Every row comes from one small tree of marks. The marks that hang from a mark follow it in brackets, in the order of their numbers. Every link used is in the known rows. Which tree was each row made from?
Known rows:
k_693(k_103(k_860(k_844) k_939)): [ 2.58 -2.29 -0.26 -1.01 -0.89 -1.75 -1.45  0.53  1.68  3.50 -1.60  1.62
  0.62  0.20 -4.11 -0.52  1.04 -2.83]
k_844(k_860(k_103)): [ 0.45  0.42 -0.44  0.48 -0.59  1.01  0.58 -1.93  2.60  1.58  0.48  0.35
  0.87  1.01 -3.32 -0.15 -0.93 -1.63]
k_103(k_860(k_844(k_591 k_995)) k_939): [ 1.41 -0.61  2.40 -2.00 -2.18 -3.53 -1.82 -0.60 -0.03  1.24  0.87  1.43
 -1.35  1.34 -3.36 -1.54  3.33 -1.79]
k_969(k_66(k_860(k_103(k_939) k_844(k_591 k_995)))): [ 0.34 -1.37 -1.57  1.23 -2.79 -3.89  0.05 -0.28  1.65  1.38  2.14  0.57
  1.51  1.83 -2.36 -0.05  4.34  0.37]
k_66(k_860(k_103 k_844)): [ 0.53 -2.33 -1.77 -0.20 -3.06 -2.30 -0.92 -1.14 -0.07  2.17  2.16  1.65
 -0.22  0.97 -2.60  1.21  0.21  0.32]
k_103(k_860(k_844) k_939): [ 3.17 -1.44  2.47 -1.46 -2.08 -3.62 -2.37  0.18 -0.45  0.98  1.16  0.91
 -1.54  1.54 -4.02 -0.84  0.76 -1.18]
k_103(k_860 k_939): [ 3.16 -0.92  3.28 -1.13 -1.22 -1.00 -1.13  0.67  0.11  1.51 -0.29  0.73
 -0.33  2.12 -2.63 -0.94  0.14 -1.46]
k_969(k_66(k_860)): [ 2.44 -0.78 -0.63  0.43 -1.30 -1.37  0.29  0.83  1.45 -0.39  3.35 -0.66
  0.99  1.63 -0.53  0.36  0.48  2.37]
k_591(k_844(k_860(k_103))): [ 1.18  0.31 -0.44  0.31 -0.55  0.54 -0.10 -2.35  2.55  0.06 -0.01  0.78
  1.22 -0.58 -3.95 -1.42 -0.87 -2.96]
k_103(k_860): [ 2.25 -0.20  1.20 -1.11 -0.82  0.87 -0.74  0.03  0.68 -0.29  1.79  0.06
 -1.76  1.05 -1.08 -0.47 -1.05 -0.80]
k_66(k_860): [ 2.02 -1.26  0.73 -1.78 -1.61 -0.26 -0.27 -0.14 -0.21  1.40  2.06  1.04
  0.27  1.16 -0.66  0.64 -1.25  1.84]
k_995(k_844(k_591 k_860(k_103))): [ 0.45  3.63 -1.07  0.35 -1.13 -1.46  1.33 -0.27  1.82  1.13  0.03  2.18
  1.61  0.47 -4.18 -3.94  0.33 -2.13]
k_66(k_860(k_844(k_591 k_995))): [ 0.30 -0.91 -0.15 -2.67 -2.53 -2.80 -0.98 -1.46 -0.28  1.16  3.27  1.77
 -0.75  0.37 -1.41  0.08  1.94  1.51]
k_66(k_860(k_103 k_844(k_995))): [-0.93 -3.09 -1.65  0.34 -3.28 -2.23 -0.83 -1.86  0.07  2.14  2.67  1.49
 -0.04  0.73 -2.11  1.77  1.43  0.25]
k_591(k_844): [ 0.83 -0.02 -0.11 -0.05 -0.11 -0.30 -0.59 -0.83  0.50 -1.16 -0.39  0.52
  0.51 -1.43 -1.29 -1.26 -0.09 -1.72]
k_693(k_103(k_860 k_939)): [ 2.60 -1.89  0.34 -0.74 -0.23  0.35 -0.47  0.95  2.16  3.90 -2.73  1.51
  1.64  0.64 -2.96 -0.60  0.56 -3.01]
k_939(k_103): [ 1.15 -1.95 -1.73 -0.63  0.84  0.28  0.10  0.00  0.12 -0.72 -3.50  0.07
  1.23 -0.83  0.23  0.26  0.80 -1.85]

Write each row's tree:
[-4.05 -0.29 -3.26  1.30 -1.95 -2.42 -0.04 -2.23  0.75  1.29 -0.19  1.38
 -0.42 -0.50 -1.61 -0.22  5.07 -2.59]
k_860(k_103 k_844(k_591 k_995))
[-0.19 -1.01  0.82  1.07 -1.02 -0.29 -0.24 -2.89  2.48  1.06 -0.48  0.98
  2.22 -0.35 -4.11 -0.92  1.22 -3.37]
k_591(k_844(k_860(k_103(k_939)) k_995))
[ 1.59 -1.82 -1.50 -2.19 -0.55 -1.01 -1.06 -1.04  0.63 -1.16 -1.14  0.62
 -1.02 -0.66 -1.25 -0.55  2.48 -2.74]
k_939(k_103(k_860(k_844(k_591 k_995))))
[ 1.29 -1.82 -1.14  0.62 -2.12 -3.42 -0.69 -0.15  1.11 -0.78  4.90 -0.70
  0.16  0.93 -1.23  0.97  1.92  2.47]
k_969(k_66(k_860(k_844(k_995))))
[ 0.50 -0.19  1.14 -0.45 -0.30  0.24 -0.56 -2.83  2.19 -0.96  1.64  0.23
  0.89 -1.21 -2.87 -1.01 -0.07 -1.67]
k_591(k_844(k_860 k_995))
[ 1.64  4.05  0.27 -1.18 -0.66 -1.90  0.80  0.14  1.26  0.06  1.08  1.89
  1.08  0.14 -3.73 -4.29 -0.33 -0.71]
k_995(k_844(k_591 k_860))
[-3.34 -0.85 -1.57  1.25 -2.30 -3.94 -0.36 -1.69  0.30  2.81 -1.85  1.95
  0.76  0.38 -2.91 -0.60  6.04 -3.10]
k_860(k_103(k_939) k_844(k_591 k_995))
[ 2.27  0.07 -1.43 -0.76 -1.89 -3.48 -0.32  0.38  1.24 -0.61  3.87 -0.03
  0.03  1.19 -1.55 -0.57  2.09  2.14]
k_969(k_66(k_860(k_844(k_591))))
[ 2.98 -2.51 -1.39 -1.73 -0.48 -1.07 -1.52 -0.40  0.21 -1.43 -0.94  0.25
 -1.18 -0.50 -1.73 -0.02  0.42 -2.31]
k_939(k_103(k_860(k_844)))
[ 0.49  0.14  0.30 -2.02 -1.74 -1.64 -1.47 -1.31  0.57 -0.56  2.96  0.72
 -2.82  0.21 -1.85 -1.07  2.13 -1.14]
k_103(k_860(k_844(k_591 k_995)))
[-2.17  0.46 -1.10 -1.10 -1.19 -3.14 -0.87 -1.63 -0.13 -0.32  1.46  0.82
 -1.31 -1.00 -0.95 -0.70  4.00 -0.40]
k_860(k_844(k_591 k_995))
[-1.15 -1.90 -1.45  1.94 -2.18 -4.07 -1.06 -0.73 -0.33  2.43 -1.50  1.30
  0.51  0.65 -3.66  0.26  2.81 -2.39]
k_860(k_103(k_939) k_844)
[ 1.64 -0.09  0.66  0.32 -0.79 -0.41 -0.29 -2.00  2.28  1.02 -1.07  1.14
  1.98 -0.02 -4.72 -1.69 -0.30 -3.31]
k_591(k_844(k_860(k_103(k_939))))
[ 0.91  3.24 -0.04  0.31 -1.37 -2.44  1.14  0.14  1.53  2.07 -1.05  2.57
  2.38  1.02 -4.99 -4.18  0.97 -2.45]
k_995(k_844(k_591 k_860(k_103(k_939))))
[-2.24  0.71 -3.40  0.58 -1.71 -2.55 -0.13 -1.33  0.55  1.29 -0.80  1.58
 -0.63 -0.19 -2.22 -0.99  3.60 -2.48]
k_860(k_103 k_844(k_591))
[-2.27  1.74 -0.55 -0.35 -0.79  1.18  1.50 -3.11  3.33  2.02  0.05  1.14
  1.15  0.69 -2.32 -1.28  3.07 -2.48]
k_844(k_591 k_860(k_103) k_995)
[ 0.76 -1.50  0.53 -0.87 -1.83 -1.61 -1.98 -1.21  0.20 -0.85  3.74  0.06
 -2.81  0.18 -2.00  0.24  0.76 -0.63]
k_103(k_860(k_844(k_995)))
[-1.49  0.11 -1.73  0.52 -2.11 -4.06 -0.42 -0.79  0.10  2.75 -2.46  2.14
  0.53  0.63 -3.46 -1.34  4.55 -2.97]
k_860(k_103(k_939) k_844(k_591))
